Known rows, with every way that one mark hangs from another:
(gali (fufe pote)): [ 2.84 -0.31 -2.31  0.57 -1.99 -4.86 -2.32 -4.94  1.91  0.21 -3.61  0.66
  0.50  1.20  2.24 -1.10 -0.82  0.28  0.01  0.20  0.74 -0.21 -0.25  4.05]
(rutup (kedar (gega fufe tuze vobo))): [-0.82 -0.49  1.78  3.44 -1.31 -6.16 -5.36 -2.99  3.95  0.20 -5.98 -0.53
 -1.50  0.65  3.67  2.08 -1.70  2.18  0.70 -2.02  0.53  0.09 -3.30  2.19]
(rutup (kedar (gega (fufe pote)))): [ 1.60 -0.27  0.25  1.34 -0.92 -5.61 -4.14 -5.04  3.38  2.13 -5.26  0.00
  0.31  0.61  4.19  2.10 -0.94  0.93  1.22 -0.18  1.34  0.34 -2.65  2.23]
(vobo (gega (fufe pote) kedar)): [ 1.79 -1.76 -3.30  0.99  1.18 -5.31 -3.92 -3.65  2.49 -0.21 -5.11 -0.36
  1.08 -0.06  4.21 -1.43 -0.43  2.13  1.81 -0.33 -1.10  1.36 -2.79  3.73]
(gali (fufe (gega kedar) (pote senen))): [ 2.91  0.82 -1.89  1.78 -1.56 -7.31 -2.42 -5.20  1.05  0.20 -4.84 -1.99
  1.11  0.69  6.41  0.79 -3.38  1.83  0.97  2.38 -0.47 -0.77 -2.53  5.35]
(fufe gali (gega kedar vobo) pote): [ 2.30  1.38 -1.24  2.22 -1.27 -6.02 -2.80 -3.64 -0.64  1.38 -4.77 -1.27
  0.31  1.38  6.19  1.19 -3.79  1.93  1.93 -0.33  1.54  0.35 -4.46  2.48]
(gali (fufe (gega kedar))): [ 2.20 -1.31 -0.64  2.12 -1.65 -7.79 -3.00 -4.51  1.67 -1.49 -4.15 -0.78
 -0.62  1.13  5.40 -0.58 -4.31  1.54 -0.57  0.16 -0.12 -1.07 -4.05  4.44]
(fufe gali (pote senen)): [ 4.71  0.38 -3.85  1.20 -1.90 -3.02  2.22 -3.57  0.00  1.43 -4.25 -1.26
  1.90  0.12  4.62  2.90 -2.47  1.36  1.18  0.22  0.92  0.45 -1.08  1.69]
(vobo gega): [ 1.06 -1.93 -3.85  1.54 -0.63 -3.43  0.65 -2.16  3.26 -1.22 -3.93  0.21
  0.58  0.23  2.14 -0.94 -1.72  1.84 -0.09 -0.99  1.11  1.25 -1.11  1.93]
(vobo (gega tuze)): [ 0.38 -1.43 -2.99  1.74 -0.39 -3.41 -0.61 -3.26  3.90 -2.09 -4.62  0.17
  0.56 -0.41  2.07 -0.22 -2.16  2.04 -0.59 -2.18 -0.63  0.90 -1.23  3.58]
(vobo (gega (fufe gali pote) tuze)): [ 3.24 -1.41 -2.01  1.38  0.33 -3.80 -2.54 -4.10  1.54  1.10 -5.82 -0.58
  1.97 -0.85  3.87 -0.12 -2.78  1.35  0.25 -1.95 -2.27  2.02 -2.58  4.77]
(gega vobo): [ 0.37 -0.25 -2.66  2.29 -2.19 -3.81 -0.80 -1.02  1.99 -0.78 -3.72  0.07
 -0.61  1.28  2.19  0.01 -0.17  2.02  1.07 -0.82  2.43  0.05 -1.07  0.54]
(kedar (gega (tuze mukin))): [-0.98 -0.17 -1.38  2.43 -0.96 -4.78 -2.89 -2.74  2.60 -3.77 -5.03  0.16
  1.98  0.64  2.55  3.72 -4.54  2.36 -0.66 -1.99  0.58  0.37 -2.78  3.18]
(fufe (gega kedar vobo) (pote senen)): [ 0.69  2.37 -2.47  2.67 -1.46 -6.04 -2.14 -3.03  1.10  0.50 -5.12 -2.33
  0.72  0.91  6.19  2.03 -1.79  3.05  2.94  2.26  1.34 -0.35 -2.73  2.85]
(rutup kedar): [ 2.22 -1.04 -1.94  1.47 -2.99 -4.67  0.68 -4.37  3.25 -0.60 -3.18  0.43
 -1.77  0.30  1.83  0.87 -1.12  1.45 -0.28 -0.85  2.33 -0.53 -2.07  0.79]
(gega kedar tuze): [ 1.19 -0.78 -2.48  1.50 -1.05 -5.30 -2.25 -4.33  2.73 -3.32 -4.02  0.29
 -0.57  0.04  4.03  1.29 -2.16  2.14  0.03 -3.00 -0.87 -0.98 -2.42  3.10]
(kedar (gega (fufe pote) tuze vobo)): [-0.90  0.80  0.19  2.52 -0.09 -4.73 -6.80 -2.86  2.88  1.08 -6.29 -0.28
  1.42  0.88  4.32  1.83 -0.66  1.66  1.80 -1.16 -0.16  0.82 -1.94  3.75]
(gali (fufe (gega tuze vobo))): [-0.09  0.26  0.72  3.25 -2.55 -6.72 -3.95 -3.76  2.17 -0.72 -5.12 -0.81
 -0.58  1.11  3.65 -0.59 -3.39  1.69 -0.49 -0.32 -0.08 -0.60 -2.54  5.37]
(tuze mukin): [ 1.08 -1.25 -3.56  1.84 -2.10 -4.08  0.07 -2.12  1.52 -3.49 -3.52  0.16
  1.15  0.43  1.51  1.29 -2.60  2.42 -0.25 -0.39  1.83  0.15 -2.04  1.58]
(vobo (gega kedar)): [ 1.03 -1.91 -3.84  1.71  0.35 -5.01 -1.22 -2.37  3.07 -2.28 -3.96 -0.14
 -0.01  0.45  3.41 -0.95 -2.28  2.40  0.52 -1.35  0.09  0.71 -2.46  1.77]
(fufe gali (gega vobo)): [ 2.02 -0.08 -0.85  3.11 -2.49 -4.88  0.30 -1.85 -0.18  1.03 -4.52 -1.28
 -0.05  1.19  4.75  1.21 -4.14  1.86  0.45 -0.48  2.28  0.28 -4.02  1.71]
(fufe gali (gega kedar tuze)): [ 2.88 -0.59 -0.47  2.58 -1.42 -6.43 -1.47 -5.03  0.43 -1.46 -4.68 -1.02
  0.11 -0.02  6.62  2.67 -6.18  1.92 -0.49 -2.62 -1.07 -0.65 -5.37  3.97]
(vobo (gega fufe kedar)): [ 1.51 -3.36 -3.07  1.93  0.92 -5.49 -2.60 -2.03  3.03 -1.71 -4.94 -0.72
  0.18 -0.07  4.16 -1.45 -1.44  2.65  0.79 -1.14 -1.14  0.82 -3.45  2.69]
(gali fufe): [ 2.57 -1.94 -2.02  1.39 -2.21 -5.14 -1.19 -3.27  2.23 -1.09 -3.36  0.34
 -0.42  0.98  2.23 -1.16 -1.63  0.73 -0.99 -0.70  0.65 -0.60 -0.96  3.05]

Rows:
[-0.18  0.32 -0.69  2.15 -0.12 -4.81 -5.56 -1.72  2.08  1.99 -5.74 -0.23
  1.24  1.64  4.42  1.33 -0.02  1.46  2.35  0.03  1.66  1.01 -1.87  2.14]  (kedar (gega (fufe pote) vobo))
[-0.18  0.33 -1.32  2.93 -1.54 -6.62 -2.62 -2.39  1.41 -1.23 -4.40 -1.17
 -0.82  1.46  4.98  0.56 -2.69  2.83  1.31 -0.11  1.53 -0.64 -4.03  2.09]  (fufe (gega kedar vobo))
[ 0.35 -1.54 -3.19  1.89  0.36 -5.17 -2.30 -3.74  3.66 -3.22 -4.72  0.01
 -0.06 -0.34  3.29 -0.33 -2.71  2.60  0.06 -2.83 -1.37  0.48 -2.54  3.42]  (vobo (gega kedar tuze))
[ 1.11 -1.07 -2.49  1.21  1.34 -5.35 -5.32 -4.76  3.34 -1.15 -5.82 -0.33
  1.14 -0.88  4.58 -0.86 -1.08  2.40  1.20 -1.74 -2.91  0.97 -2.86  5.09]  (vobo (gega (fufe pote) kedar tuze))
[ 1.43  0.39 -2.91  2.37 -1.38 -3.83 -1.81 -1.32  1.47  1.43 -5.33 -1.85
  1.15  0.26  3.84  1.00  1.42  2.48  2.99  1.77  0.68  0.46 -0.98  2.31]  (gega (fufe (pote senen)) vobo)
[-1.45  0.86  1.01  3.13 -1.90 -5.59 -3.70 -3.48  4.22 -0.32 -4.97 -0.04
 -1.43  1.23  2.68  3.00 -2.20  1.99  0.24 -2.13  2.03  0.02 -2.37  1.45]  (rutup (kedar (gega tuze vobo)))
[-1.32  0.45 -2.46  2.94 -2.16 -4.36 -2.42 -1.66  1.89 -3.93 -4.57 -0.01
  0.42  0.59  0.83  1.39 -2.03  3.19  0.23 -1.51  0.96  0.42 -2.20  2.37]  (gega (tuze mukin) vobo)
[ 3.64 -3.99 -2.88  1.84  0.92 -5.42 -1.56 -2.05  1.11 -0.41 -4.92 -1.15
  0.20 -0.14  5.01 -0.50 -3.57  2.29  0.50 -2.11 -1.60  1.15 -4.58  2.03]  (vobo (gega (fufe gali) kedar))
[ 0.89  1.45 -0.31  1.92 -1.63 -7.79 -5.62 -4.37  1.24  0.38 -4.78 -0.88
 -0.34  1.83  4.74 -1.36 -2.32  1.57  1.33  1.19  0.82 -0.34 -3.26  4.76]  (gali (fufe (gega kedar vobo) pote))
[-0.21 -1.16  0.77  3.30 -1.38 -6.08 -4.02 -1.99  3.45  1.08 -5.23 -0.58
 -1.52  1.31  3.53  1.47 -0.84  2.01  1.17 -0.63  2.25  0.39 -3.53  0.42]  (rutup (kedar (gega fufe vobo)))
[-0.93  0.79 -0.58  3.27 -1.42 -6.76 -3.89 -3.57  2.08 -2.13 -4.95 -1.02
 -0.81  0.53  5.09  1.17 -3.13  3.01  0.80 -1.50  0.04 -0.83 -4.13  3.69]  (fufe (gega kedar tuze vobo))
[ 3.50 -0.05 -2.82  2.53 -1.43 -3.67 -0.59 -1.36 -0.38  2.71 -5.52 -2.19
  1.30  0.28  4.98  1.88 -0.72  2.09  2.58  1.02  0.48  0.77 -1.90  1.72]  (gega (fufe gali (pote senen)) vobo)
[ 3.22 -2.90 -0.53  2.21 -0.44 -4.55 -1.86 -1.80  0.88  1.03 -5.17 -0.66
  1.26  0.74  5.39  2.77 -3.77  0.97  0.11 -2.08  0.35  0.53 -3.82  1.50]  (kedar (gega (fufe gali)))
[ 4.72 -1.46 -2.41  0.93 -0.29 -5.38 -2.79 -4.18 -0.27  0.77 -4.75 -0.65
  0.71  0.09  5.64  1.13 -2.06  1.26  1.48 -1.44 -0.85  0.10 -3.94  2.55]  (gega (fufe gali pote) kedar)
[-0.19 -1.41  0.72  3.04 -1.34 -6.49 -4.56 -4.11  3.70 -2.42 -5.83 -0.31
  0.39 -0.12  2.89  3.58 -3.88  2.69 -0.38 -1.52 -0.09  0.11 -4.55  3.02]  (rutup (kedar (gega fufe (tuze mukin))))
[-2.10  1.00  0.41  3.42 -2.02 -5.93 -4.20 -2.71  3.47 -2.73 -5.33 -0.08
 -0.52  1.00  1.53  3.36 -3.82  3.07  0.09 -1.37  2.12  0.46 -3.37  1.51]  (rutup (kedar (gega (tuze mukin) vobo)))
[ 0.02  0.71  0.71  2.29 -1.07 -5.82 -5.43 -3.42  3.15  2.50 -5.43 -0.24
 -0.49  1.34  3.79  1.44 -0.08  1.59  2.06  0.18  2.33  0.55 -2.79  1.42]  (rutup (kedar (gega (fufe pote) vobo)))
[-0.45 -1.40 -0.31  3.10 -0.50 -4.88 -4.13 -0.13  2.49  0.51 -5.38 -0.64
  0.42  1.70  4.06  1.54 -1.06  1.99  1.52 -0.72  1.48  0.44 -2.60  1.36]  (kedar (gega fufe vobo))
[ 2.14  1.44 -2.67  1.75 -1.01 -5.86 -0.85 -4.68  1.29 -0.22 -4.68 -1.86
  1.43  0.21  6.75  2.42 -2.64  2.53  1.95  1.86  0.54 -0.61 -2.81  3.89]  (fufe (gega kedar) (pote senen))
[ 1.33 -2.11  0.47  2.31 -1.32 -5.77 -2.85 -3.46  3.80  0.61 -4.90 -0.32
 -0.74  0.57  4.41  2.20 -1.79  1.44  0.20 -0.95  1.38  0.01 -3.50  1.31]  (rutup (kedar (gega fufe)))
[ 2.18 -1.63 -0.63  3.06 -1.59 -4.50 -2.45 -1.70  0.43  0.18 -5.29 -0.96
 -0.24  0.00  3.77  1.26 -2.24  2.01  0.55 -2.75 -0.93  0.38 -3.33  2.61]  (gega (fufe gali) tuze vobo)
[-0.68  0.37  0.03  2.88 -2.16 -5.59 -2.37 -2.25  3.56  0.45 -4.31 -0.07
 -1.61  1.78  2.76  2.12 -1.81  1.78  0.94 -0.99  3.65  0.13 -2.53 -0.06]  (rutup (kedar (gega vobo)))
[ 3.28 -0.60 -1.81  1.59 -1.28 -4.45 -3.05 -4.49 -0.29 -1.28 -5.47 -0.35
  2.42 -0.79  3.27  2.21 -3.58  2.02  0.14 -1.54 -1.52  0.68 -3.80  4.63]  (gega (fufe gali pote) (tuze mukin))
[ 5.23 -1.05 -3.06  1.49 -1.13 -3.60  0.53 -3.06 -0.22  2.14 -5.14 -1.79
  2.17 -0.53  5.30  2.47 -1.59  1.49  1.59  0.54 -0.46  0.55 -2.02  2.54]  (gega (fufe gali (pote senen)))
[ 3.93  0.49 -1.54  1.20 -2.05 -4.28  0.15 -5.01 -0.37  2.03 -4.41 -0.55
  1.67  0.50  5.54  1.81 -4.38  0.68  0.34 -0.06  1.57  0.30 -3.36  3.43]  (fufe gali gega pote)
[ 3.61 -3.59 -2.74  2.07  0.09 -3.84  0.16 -1.49  1.36  0.67 -4.95 -0.90
  1.07 -0.19  3.86 -0.48 -3.13  1.67 -0.05 -1.50 -0.66  1.59 -3.36  2.29]  (vobo (gega (fufe gali)))
[ 1.33  1.89 -1.15  2.73 -2.43 -5.93 -2.03 -3.12  1.20  1.65 -5.25 -1.93
  1.04  1.23  4.65  0.34 -1.95  1.90  1.37  3.28  1.33  0.01 -1.30  4.72]  (gali (fufe (gega vobo) (pote senen)))
[ 1.34 -0.68  0.15  2.40 -1.59 -7.91 -4.24 -5.81  2.16 -2.45 -4.73 -0.56
 -0.67  0.40  5.27 -0.07 -4.92  1.70 -1.09 -1.27 -1.78 -1.45 -3.97  6.19]  (gali (fufe (gega kedar tuze)))
[ 2.89 -3.26 -1.99  2.29  1.07 -5.66 -2.71 -3.25  1.60 -1.54 -5.64 -1.13
  0.29 -0.86  5.02  0.05 -4.19  2.37  0.07 -3.39 -3.13  1.04 -4.56  3.60]  (vobo (gega (fufe gali) kedar tuze))
[-0.02 -2.50 -2.94  2.66  0.89 -6.11 -4.49 -2.49  2.88 -4.84 -5.77 -0.83
  1.23 -0.96  3.26 -0.15 -3.68  3.97  0.17 -1.76 -2.72  1.14 -4.49  4.53]  (vobo (gega fufe kedar (tuze mukin)))
[-1.61  0.48 -0.35  3.02 -0.96 -4.52 -3.73 -1.86  3.11 -0.99 -5.27  0.02
  0.27  1.42  3.25  2.46 -2.13  1.97  0.52 -2.55  1.17  0.35 -1.50  1.99]  (kedar (gega tuze vobo))
[ 3.02 -0.64 -3.36  1.38 -1.20 -3.75 -0.63 -3.09  1.65  0.89 -5.02 -1.51
  2.00 -0.54  4.46  1.44  0.40  1.97  2.09  1.55 -0.08  0.24 -0.79  3.00]  (gega (fufe (pote senen)))
[-0.01 -1.11 -1.25  2.94 -0.94 -6.30 -5.34 -2.25  2.24 -2.09 -5.15 -0.78
 -1.00  0.06  4.15  0.34 -0.59  3.02  1.41 -2.41 -1.66 -0.51 -3.57  3.04]  (gega fufe kedar tuze vobo)
[ 3.96 -0.58 -1.76  2.03 -0.09 -4.21 -1.05 -2.48  0.42  2.85 -5.88 -2.00
  2.99  0.50  6.59  4.13 -3.19  1.36  1.75  0.30  0.09  0.87 -2.47  2.33]  (kedar (gega (fufe gali (pote senen))))
[ 1.67 -1.81 -0.16  3.15 -0.66 -4.97 -2.96 -0.17  0.75  1.84 -5.63 -1.20
  0.62  1.52  5.09  2.29 -2.99  1.52  1.16 -1.67  1.24  0.99 -3.78  0.71]  (kedar (gega (fufe gali) vobo))
[-2.49  1.00 -0.97  3.32 -1.31 -4.84 -4.42 -1.06  2.52 -3.29 -5.43 -0.12
  1.28  1.26  2.18  3.27 -3.68  2.92  0.34 -1.88  1.36  0.62 -2.67  2.45]  (kedar (gega (tuze mukin) vobo))
[-0.02  0.19  0.51  3.28 -1.83 -8.30 -5.54 -4.04  2.00 -1.83 -5.12 -1.01
 -1.25  1.03  4.90 -0.40 -3.87  2.42 -0.03 -1.06 -0.96 -1.07 -3.83  5.25]  (gali (fufe (gega kedar tuze vobo)))
[ 0.61 -0.54 -0.59  2.77 -1.74 -8.20 -5.02 -5.14  1.52 -4.70 -5.04 -0.88
  0.33  0.31  4.18  0.52 -6.23  2.63 -1.30 -0.75 -1.60 -0.93 -4.87  6.31]  (gali (fufe (gega kedar (tuze mukin))))
[ 3.31  0.35 -3.13  1.18 -2.01 -4.29 -0.62 -4.20  2.02  0.54 -4.36 -0.83
  1.34  0.56  3.10  0.51 -0.99  0.99  0.62  1.59  0.23 -0.34  0.36  3.86]  (gali (fufe (pote senen)))
[ 2.86 -2.21 -1.41  2.85 -1.53 -4.33 -1.15 -0.66  0.16  1.04 -4.83 -1.08
 -0.22  0.79  3.61  0.40 -1.52  1.82  1.12 -1.37  0.72  0.55 -3.45  0.96]  (gega (fufe gali) vobo)
